Known rows, with every way that one mark hangs from another
z_964(z_995(z_386 z_968(z_88 z_901))): -.13 -.14 -.06  .67 -.42 -.10 -.13  .21  .02  .10 -.05 -.02  .17 -.45 -.30 -.15  .57 -.17  .12  .00 -.11 -.16  .20 -.19  .28 -.08 -.15
z_880(z_964): -.23  .03  .10  .22 -.64  .10 -.10 -.08 -.14 -.08  .19  .06  .06 -.35 -.08 -.10 -.01 -.19  .11  .17  .43 -.30 -.21 -.01 -.07  .00  .01
z_88(z_968(z_901 z_995)):  .36  .00  .20  .46 -.36  .06 -.09 -.22 -.05 -.11 -.14 -.01  .12 -.52 -.28 -.27  .48 -.04  .26  .18  .21 -.39 -.10 -.72  .11  .09 -.10
z_842(z_827 z_964(z_880 z_995)): -.21  .09 -.16  .63 -.44  .18 -.50  .12  .05 -.24 -.52  .09  .18 -.43 -.11 -.26  .03  .08  .02 -.26 -.16 -.11  .21  .62 -.23 -.12  .37
z_842(z_827 z_964(z_880)): -.28  .12 -.23  .50 -.48  .13 -.36  .13  .01 -.26 -.34  .12  .11 -.44 -.08 -.31 -.15  .09  .02 -.22 -.07 -.14  .20  .61 -.40 -.08  .26
z_968(z_88 z_901 z_995(z_386 z_964)):  .05 -.25 -.02  .49 -.47 -.22 -.14  .07  .10 -.05  .23 -.12  .27 -.50 -.16 -.31  .59 -.08  .13  .05 -.25 -.49 -.02 -.50  .10  .03 -.14
z_968(z_88 z_995(z_964)): -.21 -.13 -.03  .42 -.59 -.02 -.18  .03  .13 -.11  .09 -.15  .12 -.30 -.17 -.22  .41 -.16  .04  .09  .03 -.45 -.19 -.25 -.02  .04 -.11
z_386(z_995(z_968)): -.64  .00 -.21  .19 -.46  .13 -.04 -.11 -.31  .00 -.05 -.10 -.12 -.32 -.18 -.07  .00 -.20 -.07  .15  .29  .04 -.27 -.08 -.09 -.02 -.31
z_968(z_88 z_901 z_995(z_386)):  .13 -.16 -.07  .60 -.41 -.15 -.08  .06  .16 -.04  .06 -.04  .25 -.52 -.19 -.29  .73  .02  .28  .01 -.08 -.36 -.23 -.49  .12  .02 -.10
z_88(z_968(z_901 z_995(z_964))):  .29 -.08  .24  .33 -.43  .00 -.15 -.21 -.07 -.11  .01 -.10  .12 -.51 -.24 -.29  .34 -.12  .13  .21 -.02 -.50  .06 -.77  .09  .10 -.12
z_842(z_964): -.30  .02 -.06  .26 -.40  .10 -.16 -.04 -.13 -.15 -.11  .10 -.03 -.36 -.09 -.21 -.07 -.02 -.07 -.03  .20 -.22 -.23 -.22 -.25 -.02  .17
z_880(z_964(z_995(z_968(z_88 z_901)))): -.06 -.07 -.05  .42 -.75  .01 -.11  .10  .15 -.07  .00 -.04  .19 -.37 -.34 -.05  .41 -.33  .08  .05  .24 -.41 -.02 -.29  .31 -.06 -.09
z_964(z_880 z_995(z_386)): -.10 -.08  .13  .77 -.37  .09 -.46  .13 -.14  .16 -.16  .09  .11 -.47 -.05 -.18  .30  .01  .17  .07 -.14  .13  .23  .61 -.01 -.11 -.01
z_964(z_880 z_995(z_386 z_968(z_88))): -.33 -.12 -.08  .90 -.52  .00 -.37  .38  .01  .17 -.18  .03  .12 -.44 -.25 -.16  .51 -.14  .12  .04 -.10  .09  .46  .56  .18 -.14 -.18
z_827(z_842(z_964(z_880 z_995(z_386)))): -.26 -.01 -.07  .64 -.37  .12 -.47  .20 -.12  .03 -.22  .00  .05 -.47 -.14 -.17 -.06  .04 -.07  .00 -.47 -.21 -.01  .50 -.18 -.09  .33
z_901(z_968(z_88 z_995)): -.45 -.05 -.16  .54 -.49  .10 -.18  .03  .23 -.19  .01 -.15  .06 -.33 -.17 -.19  .38 -.07  .12  .14  .29 -.33 -.25 -.29 -.10 -.05 -.25
z_968(z_901 z_995(z_964(z_880))):  .28 -.15  .06  .51 -.57 -.02 -.35 -.15  .21 -.08  .11 -.20  .19 -.42 -.13 -.21  .26 -.04  .15  .00 -.39 -.41  .10 -.31 -.06  .05 -.20
z_968(z_88 z_995(z_386 z_964(z_880))): -.24 -.22 -.03  .63 -.55 -.10 -.32  .23  .06 -.01  .12 -.10  .18 -.45 -.10 -.30  .50 -.06  .12  .10 -.20 -.25  .24  .25 -.02 -.02 -.18
z_968(z_901):  .15 -.01  .01  .38 -.43  .03 -.11 -.12 -.05 -.02  .07  .02  .07 -.41 -.16 -.17  .16 -.06  .12  .00 -.09 -.29 -.23 -.32 -.07  .05 -.08
z_995(z_386 z_968): -.45 -.02  .00  .44 -.38 -.07 -.04  .07 -.21  .09  .18  .02 -.03 -.38 -.08 -.15  .09 -.20  .10  .14  .15  .03  .24  .05 -.02 -.04 -.22
z_968(z_995): -.05  .01  .05  .43 -.45  .10 -.13 -.22  .04 -.11 -.04 -.07  .04 -.30 -.07 -.16  .29 -.04  .20  .08  .21 -.21 -.29 -.30 -.08  .03 -.07
z_386(z_995(z_964 z_968(z_901))): -.45 -.12 -.19  .09 -.50  .02 -.08 -.15 -.25 -.03  .13 -.22 -.03 -.38 -.22 -.12 -.05 -.25 -.16  .12 -.13 -.25 -.11 -.40 -.05  .02 -.38
z_995(z_386 z_964(z_880)): -.31 -.15  .11  .49 -.44 -.05 -.38  .15 -.24  .14  .27  .00  .04 -.46  .02 -.26 -.03 -.08  .01  .14 -.29 -.09  .46  .58 -.20 -.04 -.15
z_386(z_995): -.51 -.01 -.12  .16 -.38  .19 -.11 -.16 -.38 -.01 -.07 -.01 -.10 -.39 -.11 -.15  .05 -.08 -.02  .15  .25 -.01 -.54 -.02 -.23  .01 -.14
z_827(z_842(z_964)): -.35  .10 -.15  .28 -.43  .14 -.16  .05 -.14 -.09 -.05 -.03 -.08 -.35 -.15 -.13 -.29 -.07 -.14  .03 -.21 -.43 -.39  .03 -.31  .01  .29
z_995(z_386 z_964 z_968(z_88 z_901)): -.28 -.22 -.10  .42 -.52 -.26 -.05  .26 -.05  .07  .36 -.11  .12 -.45 -.24 -.24  .29 -.27 -.05  .07 -.28 -.37  .40 -.24  .10 -.02 -.29

Rows
-.16 -.17  .12  .56 -.44 -.05 -.36 -.03 -.03  .01  .17 -.12  .13 -.43  .03 -.26  .22 -.04  .15  .13 -.20 -.13  .28  .17 -.10 -.01 -.14 : z_968(z_995(z_386 z_964(z_880)))
-.48  .05 -.17  .49 -.32  .00 -.24  .13 -.10 -.24 -.30  .05  .15 -.43 -.09 -.24  .06 -.08 -.01 -.21  .04 -.07  .36  .25 -.07 -.14  .28 : z_842(z_827 z_964(z_995(z_386 z_968)))
-.50 -.10 -.11  .23 -.52  .16 -.34 -.06 -.36  .03  .02 -.11 -.05 -.40 -.08 -.18 -.11 -.09 -.14  .16 -.13 -.07 -.08  .31 -.28 -.02 -.23 : z_386(z_995(z_964(z_880)))
-.61 -.21 -.06  .50 -.42 -.05 -.23  .13  .09 -.15  .27 -.21  .12 -.39 -.07 -.27  .32 -.09  .04  .18  .04 -.36  .08 -.22 -.08 -.07 -.28 : z_901(z_968(z_88 z_995(z_386 z_964)))
-.25 -.09  .02  .66 -.34  .06 -.46  .16 -.10 -.01 -.27  .14  .10 -.48 -.05 -.24  .14  .07  .00 -.07 -.11  .04  .23  .26 -.11 -.13  .20 : z_842(z_964(z_880 z_995(z_386)))
-.37 -.06  .13  .39 -.56  .01 -.16  .03 -.11  .03  .11 -.01  .13 -.37 -.11 -.05  .20 -.29  .11  .16  .36 -.13  .17  .06  .21 -.10 -.05 : z_880(z_964(z_995(z_386 z_968)))
-.13  .08 -.22  .46 -.43  .05 -.25  .01  .10 -.31 -.38 -.01  .20 -.41 -.22 -.19  .07 -.09 -.02 -.31 -.10 -.31  .18 -.14 -.04 -.09  .25 : z_842(z_827 z_964(z_995(z_968(z_901))))
-.28  .03 -.10  .66 -.34  .08 -.49  .21 -.07 -.19 -.42  .13  .22 -.53 -.04 -.31  .08  .13  .06 -.23 -.19 -.03  .41  .70 -.20 -.15  .36 : z_842(z_827 z_964(z_880 z_995(z_386)))
-.51 -.16 -.28  .15 -.58 -.02 -.04  .05 -.18 -.02  .11 -.19  .00 -.38 -.32 -.16  .17 -.28 -.20  .09 -.09 -.33 -.15 -.34  .01  .00 -.37 : z_386(z_995(z_964 z_968(z_88 z_901)))
-.06 -.05 -.22  .50 -.60 -.06 -.01  .19  .11  .00  .04 -.04  .07 -.37 -.37 -.13  .37 -.20  .06  .01  .01 -.33  .00 -.29  .10  .00 -.27 : z_995(z_968(z_88 z_901))
 .16 -.05 -.04  .77 -.56  .08 -.39  .06  .14  .07 -.23 -.06  .11 -.39 -.30 -.06  .29 -.14  .13 -.05 -.24 -.06  .34  .11  .15 -.08 -.20 : z_964(z_880 z_995(z_968(z_901)))
-.03 -.12  .28  .56 -.38  .00 -.31  .02 -.23  .01  .02 -.01  .09 -.55 -.13 -.34  .32 -.05  .17  .30  .02 -.15  .42  .03  .01  .02 -.13 : z_88(z_968(z_995(z_386 z_964(z_880))))
-.64 -.09 -.19  .27 -.60  .10 -.25  .00 -.28  .03  .04 -.18 -.08 -.34 -.17 -.11 -.14 -.23 -.18  .15 -.07  .00  .17  .29 -.17 -.04 -.40 : z_386(z_995(z_964(z_880) z_968))
-.21  .04 -.10  .59 -.46  .21 -.47  .13 -.06 -.02 -.31 -.03  .01 -.40 -.21 -.10 -.13 -.03 -.10 -.03 -.41 -.28 -.15  .42 -.20 -.06  .32 : z_827(z_842(z_964(z_880 z_995)))
-.37  .05 -.07  .48 -.25  .05 -.31  .07 -.18 -.24 -.32  .12  .18 -.47  .00 -.30  .07  .02  .03 -.20 -.03 -.15  .14  .30 -.16 -.11  .41 : z_842(z_827 z_964(z_995(z_386)))
-.03 -.07  .08  .51 -.58  .07 -.41 -.11  .07 -.07  .06 -.17  .10 -.32 -.06 -.19  .15 -.10  .10  .09 -.15 -.26  .11  .05 -.12  .02 -.16 : z_968(z_995(z_964(z_880)))
-.72 -.08 -.15  .08 -.51  .08 -.09 -.10 -.35 -.01  .11 -.20 -.14 -.30 -.16 -.10 -.13 -.27 -.20  .17  .07 -.11 -.06 -.13 -.13 -.02 -.34 : z_386(z_995(z_964 z_968))
 .24 -.10 -.12  .53 -.53 -.04 -.08 -.02  .26 -.12 -.04 -.08  .22 -.41 -.29 -.23  .66 -.03  .22 -.03  .01 -.47 -.38 -.59  .09  .05 -.12 : z_968(z_88 z_901 z_995)
 .00 -.07 -.11  .63 -.56  .01 -.15  .13  .16  .02 -.17 -.05  .12 -.35 -.38 -.08  .50 -.23  .06 -.04 -.06 -.28  .00 -.31  .24 -.05 -.13 : z_964(z_995(z_968(z_88 z_901)))
-.28  .07 -.06  .39 -.41  .18 -.30  .03 -.10 -.09 -.22 -.05 -.01 -.36 -.19 -.08 -.14 -.08 -.14 -.01 -.25 -.39 -.37  .01 -.15 -.03  .38 : z_827(z_842(z_964(z_995)))
-.40  .12 -.20  .44 -.44  .10 -.25  .05  .01 -.30 -.41  .01  .12 -.34 -.15 -.17 -.02 -.12 -.05 -.25  .05 -.18  .18  .14 -.09 -.11  .27 : z_842(z_827 z_964(z_995(z_968)))
-.35  .01 -.05  .43 -.29  .09 -.30  .11 -.21 -.01 -.14 -.01  .01 -.44 -.12 -.15 -.08 -.05 -.10  .01 -.30 -.30 -.24  .08 -.12 -.06  .38 : z_827(z_842(z_964(z_995(z_386))))
-.53 -.11 -.10  .62 -.38  .01 -.17  .12  .12 -.12  .14 -.11  .11 -.41 -.10 -.26  .43 -.03  .17  .17  .21 -.22 -.12 -.19 -.07 -.08 -.25 : z_901(z_968(z_88 z_995(z_386)))
-.33 -.05 -.03  .42 -.75  .07 -.11  .13  .08 -.05 -.03 -.02  .12 -.30 -.28 -.03  .32 -.35  .05  .11  .43 -.31 -.01 -.03  .27 -.08 -.06 : z_880(z_964(z_995(z_968(z_88))))
-.31  .10 -.23  .67 -.53  .14 -.44  .18  .08 -.24 -.51  .02  .14 -.38 -.18 -.20 -.01 -.05 -.02 -.26 -.11 -.06  .48  .55 -.13 -.14  .20 : z_842(z_827 z_964(z_880 z_995(z_968)))
 .27 -.07  .23  .49 -.25 -.03 -.07 -.13 -.16 -.03 -.03  .05  .14 -.61 -.19 -.33  .53  .01  .29  .22  .13 -.26  .03 -.65  .13  .07 -.07 : z_88(z_968(z_901 z_995(z_386)))
-.43 -.10  .01  .47 -.62 -.03 -.13  .21 -.05  .00  .08  .03  .16 -.39 -.21 -.09  .40 -.31  .10  .15  .38 -.20  .13  .07  .28 -.11 -.05 : z_880(z_964(z_995(z_386 z_968(z_88))))
-.34 -.04 -.22  .21 -.45  .07  .00 -.15 -.22 -.02 -.03 -.12 -.05 -.39 -.26 -.09  .08 -.17 -.03  .07  .08 -.09 -.31 -.40 -.03  .00 -.34 : z_386(z_995(z_968(z_901)))
 .03 -.02  .01  .53 -.47  .05 -.21 -.08  .07  .02 -.12 -.08  .08 -.34 -.26 -.04  .30 -.23  .07 -.02 -.08 -.18  .06 -.36  .17 -.04 -.14 : z_964(z_995(z_968(z_901)))
-.29  .11 -.13  .41 -.37  .15 -.32  .00 -.04 -.30 -.43  .08  .15 -.39 -.09 -.23  .01  .00 -.02 -.25  .02 -.23 -.01  .19 -.19 -.09  .43 : z_842(z_827 z_964(z_995))
-.71 -.13 -.30  .34 -.68  .07 -.23  .19 -.21  .04 -.01 -.16 -.05 -.36 -.28 -.15  .08 -.26 -.20  .14 -.06 -.11  .07  .35 -.10 -.05 -.39 : z_386(z_995(z_964(z_880) z_968(z_88)))
